Each row was made from one path, in order. Every step used is in the known rows, and no mark comes twice. Write each row's path.
Known rows:
dafo, sovi: [  9 -12 -22  -8   9   9   5   8  11   4   3  10  -1   1 -19  -5  11  22
  -8   8 -11 -20  -5 -17  11   3  -4]
supa, mubon: [  7 -13  -7 -14  17  13  -2   2  -6   7  24  -6  -5   8  -2 -10 -13  30
  -9   6  -1 -22  18  12  25   3 -10]
vefal, sovi, dafo, sugiz, pufa, supa, goba: [ 36 -11 -29 -21 -18 -11 -18  81  45  51 -22  11  10  28 -21  -2  29   0
  15  31  12 -41   8 -38  -3 -38 -11]
vefal, sovi, dafo: [ 18   0 -11  -5 -15 -10   6  12  13  24  -9  20  15  10  -6 -19  25   7
  -5  14  13 -30   2 -26   7   3  -3]
vefal, sovi, dafo, sugiz, pufa, supa, voge: [ 39 -30 -17 -15 -15 -17 -33  60  42  42 -10  16  -1  34 -20  -6  18 -14
   8  24  14 -46 -12 -42 -23 -18 -12]
dafo, sugiz: [ 19 -13 -20 -21   5  16 -15  17   0  31  11   0 -11  19  -8  -2  11  21
  -1   5   5 -10 -11  -8   3 -24  -4]
mubon, supa, sovi, dafo, sugiz: [ 28   7 -19 -21   9   4  -1  -5  -9  25   1  -9  34  41 -20 -10  18   0
 -27  17  12 -17  -4  -8  10 -21   1]
vefal, sovi, dafo, sugiz: [ 25  -8 -16 -12 -21   2   1  29  11  38 -13  14   2  28 -12 -15  38   3
  -3  24  18 -23  -9 -31   0 -19  -2]
nurev, supa, pufa, sugiz, dafo, sovi, vefal: [-14 -18 -11 -25   9  16 -13  -9  -6 -27 -35  31   7  30 -61 -11  12  -4
 -10  52  24 -22  12 -37  -7 -14  -3]
goba, supa, pufa: [ -4 -20  -1  -9  11   7 -29 -14  14  17  26  -3  14  29 -26  -9 -20  21
 -33   4  -4 -32  -1  14   7 -17 -16]
pufa, sugiz, dafo, sovi, vefal: [ -4   2 -15 -32  11  12   9   7 -10 -15 -44  29 -22  -1 -37  -6  30   3
  19  46  28  -8  19 -49  -8   5   9]
sovi, dafo, sugiz, pufa, supa, goba: [ 36  -8 -27 -33   3  -7 -32  63  35  51 -10  -4   8  19 -12   9  14   2
  14  26  12 -34   8 -25  -3 -46 -10]
vefal, sovi, dafo, sugiz, pufa: [ 42 -12  -5 -31 -28   2   3  51  15  49 -24  27  -1  24 -20  -9  36  -9
   2  36  24 -30 -11 -43 -11 -28  -6]
nurev, goba, supa, sovi: [  9   7 -15 -13  28  29  -4  13  23   1  23 -12  29  28 -36 -16 -10  33
 -42  12 -10 -34   8  55  16   3  -9]
supa, sovi, vefal: [  4  31 -16 -15   2  -5  24  -5  10   8   7  -6  32   0 -16 -14  11  12
   4  27   8 -18  10   2  -5   9  -2]
pufa, sugiz, dafo: [  4  -2 -15 -40  23  11 -23  -5 -28   5 -15  25 -32   5 -23   2   6  20
  13  14  35   1  11 -26   5  -6   7]
voge, supa, pufa: [-18  -7 -20   3  13 -12 -43 -23  18  30  28 -19   7  18 -13   5 -23  21
  -9  -7   5 -16   0  -6   2 -26 -21]
nurev, supa: [ 13 -18 -12 -10  17  16 -23   4   9   6  11   9  20  15 -12  -8  -9  22
 -23  -1  -9 -29  -2  11  13  -2 -10]
voge, supa: [ -3   2 -20   2  22  -4 -34   0  21  31  21 -18  -3   2   4   6 -11  23
   2 -11  -1 -14   6  -2   4  -7 -12]
vefal, sovi: [  9  -8 -18  -3  -9  -1   4  16  13  17   2  22   2  12 -10 -16  12  23
   0   4   0 -26  -1 -15  10   4  -5]
nurev, goba, supa: [ 11 -17  -7 -14  25  31 -21  19  26   4  10   2  11  27 -22 -14 -15  33
 -39   5 -15 -38   8  41  19  -3 -12]
sovi, dafo, sugiz: [ 27  -6 -15 -23   0   7 -13  10   0  38  -2  -1   1  18  -4  -4  22   6
  -3  16  17 -13  -8 -17   3 -26  -1]
vefal, sovi, dafo, sugiz, pufa, supa: [ 38 -11 -27 -24 -25 -12  -8  64  36  49 -22  21  10  26 -11   0  25  -2
  21  23   5 -41  -7 -41 -22 -30  -9]
goba, supa, pufa, sugiz: [ -8  -7  -4 -30  17   4 -40 -20  -3   4  18   6  -3  30 -36  -7 -21   7
 -24  14  17 -24  10   6  10 -26 -14]
goba, supa: [ 10 -11  -3 -10  20  15 -17   7  16  18  15  -2   6  14  -9  -9 -11  23
 -21   1 -12 -31   6  17   8   2  -8]
vefal, sovi, dafo, sugiz, pufa, supa, mubon: [ 34 -19 -15 -23 -19  -2   0  69  27  41 -12   8   4  32  -9  -2  16   2
  15  31   5 -46  12 -26  -7 -25 -14]
dafo, sovi, vefal: [  4  -1 -15  -7  -1   4  21  11  21  -2 -16  11  13  -3 -17 -14  21   9
   3  29  -7 -25   7 -27  -3   9  -6]
supa, sovi, dafo, sugiz: [ 25  19 -22 -23   2   5   4   3  -1  33  13 -14  18  18 -17  -6  26   6
  -8  23  22 -10  -9  -4   0 -20   3]
voge, supa, sovi, dafo, sugiz, pufa: [ 28  23 -15 -27   5  -3 -19  29  22  59   8 -27  12  14 -20  13  14  -8
   1  29  25 -16  -5 -13 -19 -33  -8]
mubon, supa, pufa, sugiz, dafo, sovi, vefal: [-15 -18 -12 -30   9   3  -6 -24 -20 -23 -47  34   3  39 -55 -11  11  -7
 -11  45  26 -17  19 -56   1 -14  -1]
voge, supa, sovi: [ -6  27 -28   1  23  -5 -17  -6  18  26  33 -33  15   3 -11   4  -8  23
  -2  -5   3 -12   4  14   3  -1  -8]

Which path is each row?
[  9 -19 -15  -9  27   5 -22   6   5  11   1   3  17  27 -14 -14  -7  21
 -28   1  -3 -25  16  -3  38 -13  -7]
mubon, supa, goba
[-18  -7 -16 -31   3   3  -2 -14 -12 -15 -36  29 -12  15 -52  -7  19   0
   8  52  35  -9  14 -53 -10 -14   1]
supa, pufa, sugiz, dafo, sovi, vefal
[ 36 -17 -16 -36   3   0 -13  52  17  40  -1  -7   1  21  -2   7   1   6
  14  24   3 -34  13 -14  -6 -31 -13]
sovi, dafo, sugiz, pufa, supa, mubon
[-15 -23  -8 -27  21  22 -26  -9  -9 -10 -13  17 -22  29 -62  -4   1  11
 -22  31  17 -20   7 -22   3 -13  -2]
goba, supa, pufa, sugiz, dafo, sovi
[ -6  -2 -17 -34   9  -9 -31 -29 -17   3  16  15  -8  18 -28  -2 -13   9
  -4  11  29 -11   5 -13  13 -31 -14]
supa, pufa, sugiz
[-11 -30 -19 -29  20   9 -22 -28 -30 -17 -29  31  -9  41 -56  -3   1   6
 -21  23  22 -13   6 -45  13 -21   1]
mubon, supa, pufa, sugiz, dafo, sovi
[  2 -13 -28  -8  22  -1 -13  15  16  10  26 -13   6   9   8  -2 -19  37
   8  -7 -19 -31  23  12  15   2 -14]
pufa, supa, mubon
[ 10 -18 -13  -7  27  17 -32  22  18   7  14   0  20  20 -22 -12  -7  24
 -29   8  -3 -30  10  13  31 -10 -12]
nurev, supa, goba
[ 40  11   3 -38   3  18  -2  35  18  45   3 -10  18  24 -35  -3  16  -9
 -22  39  15 -32  -5   5 -14 -24  -4]
goba, supa, sovi, dafo, sugiz, pufa
[-18 -13   0 -27  10  16 -10  -7   0 -15 -33  19  -8  27 -59 -11  10  -3
 -12  53  21 -25  20 -32 -11  -6  -1]
goba, supa, pufa, sugiz, dafo, sovi, vefal
[ 28  24 -28 -28   4 -23   3  21  28  35   8  -3  38  -1 -12   8   2   5
  12  15   3 -35   4 -10 -15  -8  -6]
sugiz, pufa, supa, sovi, dafo
[ 31 -17 -31 -33   1   1 -23  51  25  44   0   6  -4  18  -7  14  -1  17
  22   7  -7 -28 -11 -19 -18 -36 -12]
dafo, sugiz, pufa, supa
[  7 -24   2 -13  33  41 -14  23  17  -5  19 -12   5  33 -21 -21 -23  37
 -45  13 -16 -42  28  55  33   3 -16]
nurev, goba, supa, mubon
[ -1 -11 -12 -11   4  16  20  13   6  -2 -37  20  -4  -2 -27 -11  29  17
   8  37   5 -15   9 -41 -10  14   8]
sugiz, dafo, sovi, vefal
[ 24  20 -31 -33  -8  -6  11  47  32  33  -5  -5  27  18 -19   5  13   4
  30  36   1 -30   1 -13 -33 -25  -8]
dafo, sugiz, pufa, supa, sovi, vefal
[-23  -2 -20 -21  24  -4 -57 -25 -11  17   1  -2 -25  20 -32  12 -14  15
   6   9  42   0  11 -28  -2 -31  -7]
voge, supa, pufa, sugiz, dafo
[ 44  -8  -5 -43  -9   6 -12  34   6  49 -13  12  -3  12 -14   4  20  -5
   1  29  23 -21 -10 -30 -10 -37  -5]
sovi, dafo, sugiz, pufa
[ 39 -28 -15 -27   6 -12 -46  42  33  43   2   1  -2  25 -12   4   1 -10
   5  17  13 -38 -11 -28 -19 -24 -13]
sovi, dafo, sugiz, pufa, supa, voge
[-10 -22  -6 -35  28  29 -43  -7  -7  -9 -10  18 -13  44 -59  -8 -16  23
 -33  25  28 -23  13  16  12 -26  -7]
nurev, goba, supa, pufa, sugiz, dafo
[ 20  19 -44 -18   6  -9  -5  16  20  34  15 -23  30  20  -7   4  18  13
   9  11   4 -20  -3  -4 -11 -21  -1]
pufa, supa, sovi, dafo, sugiz
[ 10   7 -19 -11  19  15  -5  -4   7   2  27  -4  36  19 -26 -10  -6  23
 -25   8  -7 -25  -4  24  11   4  -6]
nurev, supa, sovi
[ 24  -9 -27 -28   6 -12 -18  34  28  31   5  12   9   1  -1  11 -12  22
  20  -2 -13 -36   3 -13 -12 -13 -13]
sugiz, pufa, supa
[ 41   5  -1 -41   8  31  -4  48  27  32  -3  -7  25  39 -45  -8  11   1
 -39  42  12 -39  -4  29  -4 -29  -8]
nurev, goba, supa, sovi, dafo, sugiz, pufa
[-12 -16  -1 -34  24  15 -40 -19 -17   4  -3  14 -19  32 -46  -3 -13  14
 -18  20  31 -16  11  -8   2 -20  -2]
goba, supa, pufa, sugiz, dafo
[  6 -25 -29   2  25 -14 -45   8  30  11  27  -5   1  12  -2  -3 -22  22
   2 -13 -11 -34  -2  -3   1   9 -11]
pufa, supa, voge
[ -7  -5 -11   2  29   7 -28   3  13  21  29 -31  -9   8   5  -1 -22  28
  -5  -4  -3 -20  25  13  20  -1 -16]
voge, supa, mubon
[ 13 -37  -5  -4  29  -1 -40 -15   2   1  13   8   7  32 -13 -16 -22   8
 -35  -7  -1 -31  -2  -6  19   9 -10]
mubon, supa, voge
[ -6   3 -22   4  30  -2 -44  17  29  33  20 -28  -3   4  -6   2 -10  24
  -5  -2   4 -16  19   2  23 -17 -14]
voge, supa, goba
